Known rows, with every step that occurs:
P, M, T: [ 0.72 -1.74  0.77  0.66 -1.29 -1.59  1.66 -2.39  2.41  0.06  0.76 -2.43
 -0.13  0.13 -0.27 -2.37 -3.86  0.12  0.94  1.18 -5.53  1.66 -1.42]
S, M: [ 0.31  1.18  1.08 -0.16 -2.54  0.28 -0.30 -0.04  0.01  0.68  0.78 -1.51
 -1.08  1.58  0.82 -3.07 -3.33  0.94 -0.64  0.18 -0.25  0.33 -1.54]
T, Y, C: [-1.78 -0.23 -3.14 -0.07  1.04 -1.79  0.87 -0.36 -1.94  5.07  1.61  3.49
 -1.22 -0.62 -1.73  1.76 -0.71 -0.64 -0.93 -0.02  1.31  0.13  0.62]
C, Y, S: [ 0.12  6.38  1.02 -0.88  0.98 -0.42  0.37  0.86 -2.91  2.69 -0.36 -1.20
  0.64 -1.26 -3.48  1.86  1.90 -1.12 -0.47  0.20 -0.75 -0.52  0.52]
P, M, A, Y: [ 0.69 -2.49  1.29  2.55  0.40 -0.78  0.39 -1.54 -0.91  3.64  2.26 -1.44
  0.58  1.73 -1.40 -0.41 -3.47 -0.08  1.60  0.94 -0.68  1.17 -1.33]
C, M, A, Y, T: [-0.07  2.63 -1.88  1.14  0.24 -1.34  0.84 -0.77 -2.47  6.29  1.55  0.73
 -0.20  0.82 -0.47  1.35 -4.77 -1.35  0.53  0.73 -1.65  1.61 -2.17]
T, Y, A: [-2.80  0.27 -2.93  2.70  0.62 -2.24 -0.41 -0.42  0.11  4.07  1.19  4.10
  1.05 -0.33 -1.55  1.95 -0.50 -1.67 -1.00  0.41  2.46  2.05 -0.37]
M, P, Y, S: [-1.22  1.72  2.07  0.09 -1.50  1.42  2.20  0.25  0.32  2.04 -0.72 -1.71
  0.16 -1.93 -1.84  1.30  3.81 -1.83  0.89 -0.20  1.60 -0.87 -1.79]
A, M: [ 0.07  2.01 -1.00  0.27 -1.75 -0.41  1.28  0.25  0.18  4.81  0.51 -0.26
 -1.37 -1.08 -0.24 -1.36 -1.97  0.07  0.11  0.61 -1.56 -0.34  0.66]
Y, C, M, P: [ 1.57 -3.02 -1.71 -1.75 -1.18  0.16  2.58 -0.56 -0.02  9.07  2.47 -0.70
 -1.35 -0.84 -0.38 -1.12 -4.39 -0.89  0.67 -0.10 -3.45 -0.50 -0.16]
C, M, P, Y: [ 0.47 -0.20 -0.35 -1.17 -2.26  0.40  3.11 -0.73  0.83  4.49  1.50 -0.99
 -0.23 -1.06 -1.33 -0.38 -1.39 -1.21  0.47 -0.25 -0.63  0.54 -1.30]
S, M, A, Y: [ 0.03  2.88  1.33  1.96 -2.15 -0.05 -1.54 -0.43 -3.03  3.47  1.93 -0.86
 -0.21  2.78  0.38 -1.23 -3.67  0.30  0.75  0.41  2.84  0.57 -2.53]
A, M, T, Y, S: [-1.60  5.81 -1.59  0.47 -2.61 -2.46  1.73 -1.04 -0.21  5.46 -0.50  0.79
 -1.95 -3.01 -1.82 -0.48 -1.90 -0.69 -0.49  1.41 -2.87  0.74 -1.07]
A, Y, S: [ 0.00  5.83  0.22 -0.61  0.89 -0.25 -0.62  1.29 -3.56  4.20 -0.64  1.03
 -1.91 -0.93 -3.94  2.01  0.33 -0.37 -0.40  0.28  0.90 -0.10 -1.25]
M, P, Y: [-1.17  1.37  1.24 -0.12 -1.70  1.40  1.92 -0.05  0.23  1.06  0.37 -1.07
  0.78 -0.62 -0.44  1.40  3.57 -1.80  1.41 -0.52  3.00 -0.71 -1.20]
Y, S: [-0.14  0.48  1.36  0.37  0.30  0.14  0.35  0.55  0.14  1.60 -1.68 -1.00
 -1.04 -2.05 -2.18 -0.09  0.34 -0.07 -0.76  0.51 -2.29 -0.28 -0.91]
C, M: [ 1.41 -1.33 -1.28 -1.12 -0.92 -0.72  1.51 -0.72  0.63  3.62  1.22 -0.15
 -0.89 -0.54 -1.00 -1.49 -4.27  0.18 -0.62  0.16 -3.02  1.09 -0.36]
M, A, Y, S: [-0.45  2.46  1.22  2.82  0.74 -0.28 -1.35 -0.19 -3.67  4.53  0.33  0.22
  0.50  0.11 -1.88  2.28 -0.11 -0.85  1.28  0.59  2.44  0.14 -1.89]
T, Y, S, M, P: [-1.99  3.02  1.13 -0.82 -1.95 -0.44  0.95 -0.12 -0.63  3.66 -0.36  0.07
 -1.61 -1.59 -2.84 -0.46 -0.19 -0.50 -1.89  0.55  0.83  0.31 -2.65]
T, Y: [-2.12  1.69 -1.60 -0.17  0.45 -1.52  0.28 -0.43 -1.17  0.96  0.45  2.88
 -0.42 -0.63 -1.89  1.60  0.93 -0.42 -1.38  0.11  2.48  0.77 -0.18]
P, Y, S, M, T: [-1.55  4.01  0.80  2.17 -1.95 -0.71  1.27 -0.29 -0.22  0.15 -0.68 -0.73
 -1.12 -0.92 -1.87 -0.07  0.17 -0.42 -0.12  0.36 -0.31  0.75 -2.14]
A, M, P, Y: [-0.89  3.16 -0.10  0.07 -3.06  0.70  2.87  0.21  0.34  5.66  0.77 -1.09
 -0.72 -1.56 -0.60 -0.26  0.92 -1.38  1.25  0.22  0.84 -0.88 -0.31]

Rows:
[-0.13  0.10  2.87  2.33 -1.81  0.26 -0.49 -0.28 -0.34  2.92 -0.51 -2.63
 -0.58 -0.25 -0.75 -2.12 -2.66  0.34 -0.26  0.92 -1.41  0.18 -2.80] => Y, S, M, A
[-0.49 -0.20  0.43  2.74  1.15 -1.08  0.97 -1.20 -0.94  3.52  1.48 -1.17
  0.32  1.95 -0.53  0.61 -3.72 -0.94  1.42  1.30 -2.39  1.43 -2.13] => P, M, A, Y, T
[-0.65  1.98 -1.05  0.18 -2.68  0.59  3.27  0.24 -0.14  8.26  1.53 -0.74
 -1.25 -1.56 -0.53 -0.14 -0.09 -1.51  1.49  0.15  0.11 -1.28  0.20] => A, M, P, Y, C
[ 0.31  7.05  1.68 -0.93 -0.67 -0.25  0.19  0.85 -2.90  3.06  0.15 -2.18
 -0.01 -0.27 -2.94 -0.09 -0.28 -0.53 -0.93  0.33 -0.89 -0.31 -0.46] => C, Y, S, M
[-0.94  3.41  0.63  0.31 -2.93  0.80  3.08  0.50  0.42  6.40 -0.06 -1.63
 -1.25 -2.62 -1.71 -0.24  1.13 -1.42  0.83  0.48 -0.30 -1.01 -0.76] => A, M, P, Y, S
[-2.05  4.81 -0.72  0.36 -1.02 -2.58  0.48 -1.67 -0.50  0.73 -1.20  1.33
 -0.71 -2.37 -1.94  1.13  0.07 -0.94 -0.71  0.96 -1.68  1.34 -2.15] => M, T, Y, S
[ 1.08  0.47 -1.00  0.92 -0.50 -1.00  0.26 -1.12 -2.43  6.44  2.36  0.52
  0.01  0.59 -1.41  0.38 -4.50 -0.43  0.79  0.37  0.08  1.36 -1.47] => C, M, A, Y
[ 0.19  6.76  1.87 -1.56 -1.68  0.76 -0.27  1.22 -3.20  5.57 -0.10 -0.99
 -2.30 -0.24 -3.21 -0.10 -0.99 -0.39 -0.28  0.30  1.13 -0.37 -2.91] => A, Y, S, M, P
[ 0.10  3.70  0.83  0.07 -3.83 -0.89 -0.25 -1.32  0.24 -0.15  0.43 -1.81
 -0.89  1.17  1.55 -3.13 -4.05  0.50  0.06  0.64 -2.06  1.05 -2.60] => S, M, T
[-0.43  5.87 -2.07  1.81 -0.12 -1.52  0.23  0.63 -1.71  7.50  2.05  0.65
  2.08 -0.07 -1.49  1.37 -1.06 -2.27  0.54  0.51  0.07  0.76  1.46] => C, Y, A, M
[-1.31  4.65 -0.18 -0.09 -3.54 -1.93 -0.04 -1.61 -0.48  0.47  0.71  0.05
 -1.13  0.74  0.36 -2.13 -3.48  0.20 -0.86  0.71 -0.39  1.52 -2.72] => S, M, T, Y
[ 1.21  4.46 -3.35 -1.41 -0.14 -1.80  0.69 -0.31 -3.90  8.71  2.42  2.15
 -2.40  0.09 -2.27  1.16 -4.68 -0.68  0.73  0.14 -1.46  0.63 -0.56] => A, Y, C, M, T
[-1.71  0.30  0.13  2.16 -1.46  0.82  1.45 -0.06  1.18  3.48  0.98 -0.11
  1.98 -0.40 -0.23  1.65  2.46 -2.80  1.68 -0.28  3.04  0.32 -1.39] => M, P, Y, A
[-2.30  2.76 -2.93  5.00 -1.42 -2.01  1.34 -0.52  0.95  4.67  1.18  2.05
  1.01 -0.72 -0.52  1.37 -0.64 -2.19  1.38  0.57  0.70  1.81 -0.23] => P, Y, A, M, T
[ 1.06  0.78 -0.30  1.15 -0.36 -0.93  0.39 -0.81 -2.34  7.23  1.49  0.05
 -0.47 -0.46 -2.48  0.35 -4.32 -0.49  0.38  0.64 -1.12  1.25 -1.96] => C, M, A, Y, S
[ 0.12  1.42  2.25  0.22 -1.80  0.34  0.11  0.50  0.24  2.17 -1.04 -2.22
 -1.86 -0.80 -1.54 -2.59 -2.32  0.68 -1.26  0.67 -2.47  0.01 -2.11] => Y, S, M
[-1.55  5.59 -2.27  0.32 -2.75 -2.55  1.53 -1.31 -0.34  4.65  0.38  1.31
 -1.44 -1.89 -0.67 -0.38 -2.05 -0.67 -0.10  1.15 -1.71  0.87 -0.62] => A, M, T, Y
[-1.31  4.39 -3.25  0.40 -2.37 -2.70  1.91 -1.28 -0.83  7.26  1.12  1.66
 -1.97 -1.92 -0.60 -0.33 -3.13 -0.78  0.18  1.07 -2.49  0.47 -0.09] => A, M, T, Y, C
[ 0.10  2.25  0.48 -1.06 -3.26  0.92  2.17  0.12  0.70  6.27  0.57 -1.88
 -0.90 -1.57  0.09 -1.53 -0.68 -0.94  0.92  0.49 -0.95 -1.04 -0.51] => A, M, P
